Each row was made from one path, in order. Every step used is in the known rows, and no mark comes twice. Write each row's path.
Known rows
dumuf, govel: [-7.2,11.5,49.0,25.2,12.3,-2.8,22.3,-33.3,-2.5,15.3,5.9,7.9,9.7,10.9,-7.8,14.7,14.2,-15.5,-44.8,-18.8,1.3,13.2,24.6,11.6]
govel, pidu, fako, tusil: [17.0,3.2,24.0,20.5,20.8,-16.1,16.6,-33.6,-8.3,-15.4,-12.0,16.8,18.4,0.0,-4.7,-2.8,12.4,-5.4,-58.7,-22.1,-6.8,22.8,34.1,-1.1]
nubad, tusil: [5.3,11.3,23.1,28.1,-0.1,-18.0,40.4,-28.1,-10.2,-8.1,10.4,5.7,-0.1,22.7,-5.5,-8.3,26.5,-15.9,-46.9,-25.7,-8.1,7.9,21.3,18.6]
dumuf, govel, pidu, fipog, bebe, nubad: [-11.1,14.4,51.4,21.9,9.3,-3.6,6.3,-35.7,-23.5,10.5,-31.0,38.2,11.5,21.1,-3.8,4.9,1.6,-15.4,-41.2,-17.9,-23.3,7.5,44.3,6.2]
fipog, pidu, fako, tusil: [14.6,-2.7,30.5,3.2,1.0,1.1,17.9,-18.5,-21.4,-13.5,3.1,14.6,15.0,12.4,-6.0,-8.1,11.8,3.4,-64.4,-23.6,-2.3,24.3,27.0,22.0]
fako, bebe, fipog, pidu: [5.3,-30.8,35.0,22.5,-8.0,40.8,14.2,-26.8,-19.5,-15.9,-15.7,27.8,2.2,25.3,-6.3,-12.8,-0.6,12.3,-42.2,-20.1,9.2,0.1,18.9,-8.1]
fipog, bebe, fako: [-3.3,-5.4,20.8,22.4,1.4,34.2,30.4,-29.5,-12.1,1.9,3.8,18.0,9.7,20.7,2.5,13.1,6.6,-22.9,-46.7,-10.2,7.3,22.0,18.0,4.2]
tusil, fako, bebe, fipog, pidu, govel: [4.7,-5.4,41.3,1.0,-7.6,51.7,8.4,-28.5,-24.7,-8.5,-10.2,26.5,6.6,5.3,-4.6,-6.0,3.0,33.3,-52.7,-17.0,7.0,22.0,22.0,19.5]
bebe, govel, pidu, fako: [10.3,-0.6,24.4,21.2,11.2,-6.5,1.8,-42.6,4.2,3.6,-29.8,37.8,5.7,-3.0,-0.2,4.8,20.3,-12.7,-36.0,-11.4,-5.3,45.0,24.9,7.2]
fipog, pidu: [3.5,-3.9,31.9,21.0,-7.6,16.3,21.5,-27.0,-23.1,-9.2,0.6,19.5,5.1,23.9,4.7,-2.5,10.7,-15.9,-48.8,-11.2,6.5,20.4,17.7,8.5]
govel, pidu: [5.1,1.5,25.4,38.2,12.3,-0.6,19.8,-42.5,-9.8,-11.0,-15.2,21.0,8.9,10.2,5.8,4.0,11.4,-24.4,-43.4,-10.2,1.8,18.9,25.9,-14.0]
nubad, tusil, fako, bebe, govel, pidu: [10.2,12.2,21.1,17.2,-9.2,8.6,34.8,-21.1,-10.8,-6.5,-31.4,39.3,1.4,0.0,-11.4,-12.2,25.2,-10.2,-38.1,-36.6,-5.3,40.0,26.4,12.7]
nubad, tusil, fako, bebe, govel: [4.1,7.6,26.8,8.0,-15.7,8.9,42.4,-12.9,-4.3,5.1,-9.7,28.4,-0.4,5.4,-18.8,-12.6,30.4,-5.6,-38.6,-42.3,0.4,25.9,16.7,25.6]
bebe, govel: [-4.8,-1.3,41.3,21.9,-1.6,-7.7,24.3,-34.7,10.2,10.4,-11.9,31.4,2.0,6.5,-6.1,1.8,28.4,-20.9,-38.1,-16.9,7.3,22.9,12.6,12.4]
tusil, fako, bebe, fipog, pidu: [6.5,-21.9,33.3,8.9,-8.8,53.7,20.4,-33.3,-21.2,-14.0,-6.9,24.8,6.9,14.2,-8.5,-6.0,-3.3,15.7,-39.2,-21.4,17.9,11.5,22.1,2.4]
nubad, tusil, fako: [6.4,20.4,20.8,14.5,-0.5,-5.3,45.7,-33.5,-11.3,-6.0,19.5,3.1,3.9,10.6,-7.6,-1.7,22.9,-14.1,-44.1,-27.1,0.1,18.3,25.0,28.7]
dumuf, fako, bebe: [-0.8,-21.3,28.8,25.4,-2.2,29.3,19.7,-13.9,6.1,16.8,0.8,3.4,10.0,9.4,-29.2,-5.4,5.4,-11.7,-39.6,-20.8,11.8,-6.6,14.5,-9.7]
bebe, nubad, pidu, fako, tusil: [14.4,1.8,25.7,3.8,6.8,-21.2,14.1,-27.8,4.1,-9.2,-12.2,23.2,10.5,-5.2,-14.5,-15.5,21.7,-2.9,-61.4,-31.9,-15.9,8.1,36.7,2.7]
niba, nubad, pidu, fako: [1.3,-10.2,27.2,13.1,-3.3,-2.7,14.3,-29.3,2.1,-16.6,-4.2,14.6,21.2,-3.9,2.2,-10.7,4.1,-6.7,-53.2,-18.7,-21.8,24.9,33.9,3.1]
niba, nubad, tusil, fako, bebe, govel, pidu, fipog: [-3.3,-7.7,44.8,12.1,-23.8,2.1,31.3,-27.6,-14.6,-21.6,-35.3,39.5,15.9,4.8,-11.4,-31.9,8.6,-1.5,-41.8,-39.7,-34.7,31.1,45.3,25.3]
bebe, fipog, pidu, fako, tusil: [14.9,-14.1,39.1,5.0,8.0,3.3,12.4,-39.6,-12.1,-21.6,-1.3,18.8,11.4,11.1,-10.1,-8.9,5.3,22.6,-58.1,-21.2,0.2,12.7,31.8,20.3]
niba, nubad: [-15.4,-17.2,45.7,20.1,-2.5,-4.2,26.6,-28.5,7.6,-9.5,9.7,16.2,17.1,6.1,-2.6,-13.5,8.3,-20.1,-50.0,-21.5,-13.3,8.5,31.4,6.8]
govel, pidu, fako, bebe: [15.0,-17.1,7.9,28.1,10.2,23.6,3.5,-21.4,-15.1,-5.9,-23.4,21.6,12.1,9.9,-1.7,-4.9,4.4,-1.7,-40.7,-23.0,-4.1,19.5,24.3,-20.2]
niba, nubad, pidu: [-6.7,-6.3,38.1,23.8,-8.8,-4.2,29.7,-28.7,2.3,-21.9,-7.1,19.0,19.5,-0.2,3.9,-12.6,6.5,-19.8,-56.1,-19.6,-15.5,15.3,31.4,-5.8]
govel, pidu, fipog, bebe: [0.0,6.3,28.8,36.1,3.9,6.2,24.0,-35.5,-36.8,-11.5,-24.1,26.5,18.3,30.7,11.5,5.8,-2.0,-17.7,-43.9,-7.3,-3.5,8.0,24.1,-7.3]

Which path is each row?
[-4.6,28.1,29.3,8.5,-2.8,0.2,12.3,-13.1,-12.3,5.0,-19.8,40.6,5.5,1.6,4.6,-3.0,23.3,-6.5,-63.4,-16.4,-14.0,16.7,23.1,7.2] | fipog, bebe, nubad, pidu, govel
[2.9,-36.5,30.8,15.7,-4.0,21.3,6.9,-29.1,5.1,-23.5,-19.9,22.9,18.8,-1.6,-8.2,-21.5,-6.4,21.5,-46.5,-29.3,-18.3,4.5,34.9,-12.9] | niba, nubad, pidu, fako, bebe, fipog
[-4.7,28.9,43.5,21.0,2.6,-22.5,18.4,-29.6,-31.0,1.9,-26.7,34.0,3.6,26.4,-7.9,-6.6,11.7,-11.6,-44.2,-29.0,-37.9,9.3,49.2,25.5] | dumuf, govel, pidu, fipog, bebe, nubad, tusil
[-10.6,-4.8,37.1,15.6,-2.9,0.5,18.4,-29.7,-17.5,8.5,-7.4,29.8,8.7,31.5,-4.8,-7.8,9.5,-14.8,-41.2,-18.1,-11.1,-13.2,26.1,6.5] | pidu, fipog, bebe, nubad
[13.0,-6.6,25.6,8.3,-15.0,34.8,33.6,-27.3,-28.7,-22.6,-2.7,20.6,-0.6,20.1,-12.4,-17.7,6.1,19.5,-42.3,-33.0,2.2,13.6,27.3,20.7] | nubad, tusil, fako, bebe, fipog, pidu
[-10.3,-5.2,41.3,-0.8,-24.2,5.1,42.3,-7.1,6.8,-4.7,-6.3,33.7,10.1,-4.8,-21.4,-28.9,22.7,-6.1,-44.8,-48.5,-20.5,29.2,31.9,33.8] | niba, nubad, tusil, fako, bebe, govel
[2.0,-3.7,45.6,36.0,-0.3,-9.3,13.6,-55.1,-11.6,-5.5,-41.3,36.4,8.4,15.6,2.3,-0.3,14.1,-17.2,-35.3,-7.6,-7.7,24.0,25.2,4.3] | bebe, govel, pidu, fipog
[11.1,5.4,30.0,21.1,-14.9,7.3,31.1,-33.8,-25.0,-11.1,-38.7,34.2,5.7,14.8,-9.3,-15.8,16.8,-2.3,-34.2,-33.0,-14.1,28.6,28.9,17.9] | nubad, tusil, fako, bebe, govel, pidu, fipog
[2.2,-9.1,22.9,15.0,-2.1,35.9,32.4,-19.6,-10.5,3.5,4.7,12.4,13.5,8.4,-10.5,-1.3,9.3,-8.1,-41.0,-28.5,16.3,7.2,15.8,-5.8] | tusil, fako, bebe
[-6.5,20.2,47.3,32.6,9.4,2.8,18.6,-34.7,-35.7,3.8,-25.1,24.2,20.1,25.6,5.1,16.8,-4.7,-13.6,-44.3,-12.4,-9.7,15.4,31.8,5.3] | dumuf, govel, pidu, fipog, bebe
[4.1,-2.4,28.3,18.3,-3.3,27.2,22.3,-26.9,-3.8,2.5,-34.8,44.8,9.3,-6.7,-7.8,-0.8,15.8,-13.8,-35.1,-26.2,10.2,37.5,21.7,-6.5] | tusil, fako, bebe, govel, pidu
[-9.2,-1.7,37.7,19.3,-9.1,-23.3,39.7,-22.5,1.0,-17.8,13.6,11.6,10.2,11.6,-7.3,-24.7,18.9,-15.9,-52.9,-32.3,-28.9,10.9,37.0,25.4] | niba, nubad, tusil
[7.4,-2.0,34.3,28.1,4.6,14.9,30.5,-41.6,-31.9,-23.2,-26.6,22.5,23.3,22.8,2.0,3.1,-4.2,-13.7,-62.1,-14.0,-8.9,18.9,37.6,1.8] | govel, pidu, fipog, bebe, fako, tusil
[6.7,-6.3,34.6,42.0,6.3,-2.3,16.3,-54.7,-23.6,-16.1,-23.0,15.6,13.7,25.2,7.3,0.6,2.0,-15.8,-40.3,-5.1,-6.8,7.7,30.0,-8.9] | govel, pidu, fipog
[-1.8,-7.3,33.7,8.5,-8.5,28.7,30.1,-20.3,3.3,13.9,-13.4,33.0,7.5,-1.1,-15.1,-2.0,20.4,-9.7,-35.6,-31.1,16.2,24.1,11.5,7.3] | tusil, fako, bebe, govel
[5.4,-9.6,37.8,21.6,-8.4,25.9,18.8,-39.5,-17.8,-2.9,-43.4,38.2,13.6,8.1,-5.7,-4.2,6.5,-5.7,-31.7,-21.1,1.5,25.9,23.7,-0.7] | tusil, fako, bebe, govel, pidu, fipog
[2.1,12.2,27.3,29.6,-8.6,7.7,33.7,-28.8,-35.5,-11.4,-19.9,17.1,18.5,30.4,10.6,5.9,2.0,-14.0,-48.9,-10.2,-0.1,1.1,14.7,-6.5] | nubad, pidu, fipog, bebe
[10.4,-1.6,29.0,10.5,14.4,-14.8,24.0,-26.2,-2.0,-4.1,9.3,5.7,17.0,5.0,-12.0,-3.2,17.9,-1.0,-59.1,-27.2,-0.8,8.7,25.5,12.3] | pidu, fako, tusil
[17.2,-8.6,3.9,15.9,3.2,-1.9,3.9,-15.9,-9.6,-8.0,-25.0,31.3,-3.7,11.6,-14.8,-29.4,20.9,0.0,-40.6,-39.7,-32.9,14.2,40.5,-0.3] | govel, pidu, fako, bebe, nubad, tusil
[11.6,-4.2,14.7,11.5,5.1,-4.2,1.9,-36.2,3.9,-1.0,-12.5,23.8,3.0,1.2,-4.8,-6.6,18.4,-8.2,-43.3,-18.3,-13.3,14.1,30.1,-3.0] | bebe, nubad, pidu, fako
[4.1,10.3,26.8,0.7,-7.8,27.8,9.9,-16.5,-6.4,3.3,-21.2,32.2,6.2,-11.8,-8.0,-12.2,19.7,6.4,-56.4,-28.3,-8.9,17.6,27.3,0.7] | tusil, fako, bebe, nubad, pidu, govel
[10.9,-13.3,8.9,7.2,-2.7,-1.6,11.2,-8.7,-3.3,3.5,-2.9,20.8,-5.2,16.8,-22.5,-30.0,25.8,5.0,-40.1,-44.7,-27.0,0.0,30.8,12.3] | pidu, fako, bebe, nubad, tusil
[5.4,-22.1,30.5,26.0,-14.6,14.6,12.4,-28.0,-16.3,-9.6,-35.0,26.5,6.8,23.3,-8.4,-22.5,7.5,-4.4,-41.9,-27.6,-15.8,-16.2,26.4,-20.9] | fako, bebe, nubad, pidu, fipog
[2.0,0.8,48.6,15.0,1.3,16.6,2.8,-43.8,-16.5,-11.9,-7.6,25.7,1.0,11.5,4.6,-2.0,10.5,20.9,-56.3,-2.5,-1.5,20.4,23.0,24.7] | bebe, fipog, pidu, govel
[6.0,-2.6,21.7,29.7,-10.5,32.9,29.1,-42.7,-32.0,-15.8,-21.1,15.2,16.0,29.9,10.4,11.1,-5.1,-14.2,-49.8,-3.8,-2.8,17.1,21.2,-2.1] | nubad, pidu, fipog, bebe, fako
[-0.2,8.3,52.9,38.6,12.2,-5.0,10.7,-54.1,-22.9,-1.8,-23.4,14.3,15.3,20.4,1.3,12.1,-0.5,-11.8,-41.1,-10.3,-13.2,14.2,37.6,4.2] | dumuf, govel, pidu, fipog
[10.7,16.8,42.8,16.4,26.4,-18.6,12.2,-32.0,-7.9,-0.4,-12.9,14.3,20.0,-4.6,-11.3,8.7,9.9,-1.9,-59.8,-27.1,-12.9,29.2,43.4,12.5] | dumuf, govel, pidu, fako, tusil
[5.2,-19.0,24.0,11.6,-2.7,17.2,8.3,-14.1,3.9,16.3,-20.4,31.3,5.7,6.1,-14.1,-6.7,21.9,1.1,-36.5,-29.5,1.1,22.7,10.8,5.0] | pidu, fako, bebe, govel
[12.3,-19.7,28.9,12.7,5.0,19.5,-0.1,-48.5,-14.1,-12.8,-1.8,18.8,3.6,18.2,-0.9,-1.4,1.4,16.6,-39.9,-7.7,2.4,18.4,25.7,15.4] | bebe, fipog, pidu, fako
[2.8,-11.6,30.0,31.8,-2.7,14.1,15.6,-20.8,-2.2,0.2,-44.7,46.4,4.6,4.1,-5.6,-7.5,19.2,-17.1,-37.7,-25.1,1.7,27.0,17.4,-16.9] | fako, bebe, govel, pidu
[15.8,-29.2,17.3,29.5,17.1,25.3,-2.8,-42.0,-6.3,-13.2,-28.7,24.8,8.7,8.6,-6.1,-5.4,-2.0,17.4,-34.0,-19.5,-1.7,7.6,29.1,-21.8] | govel, pidu, fako, bebe, fipog
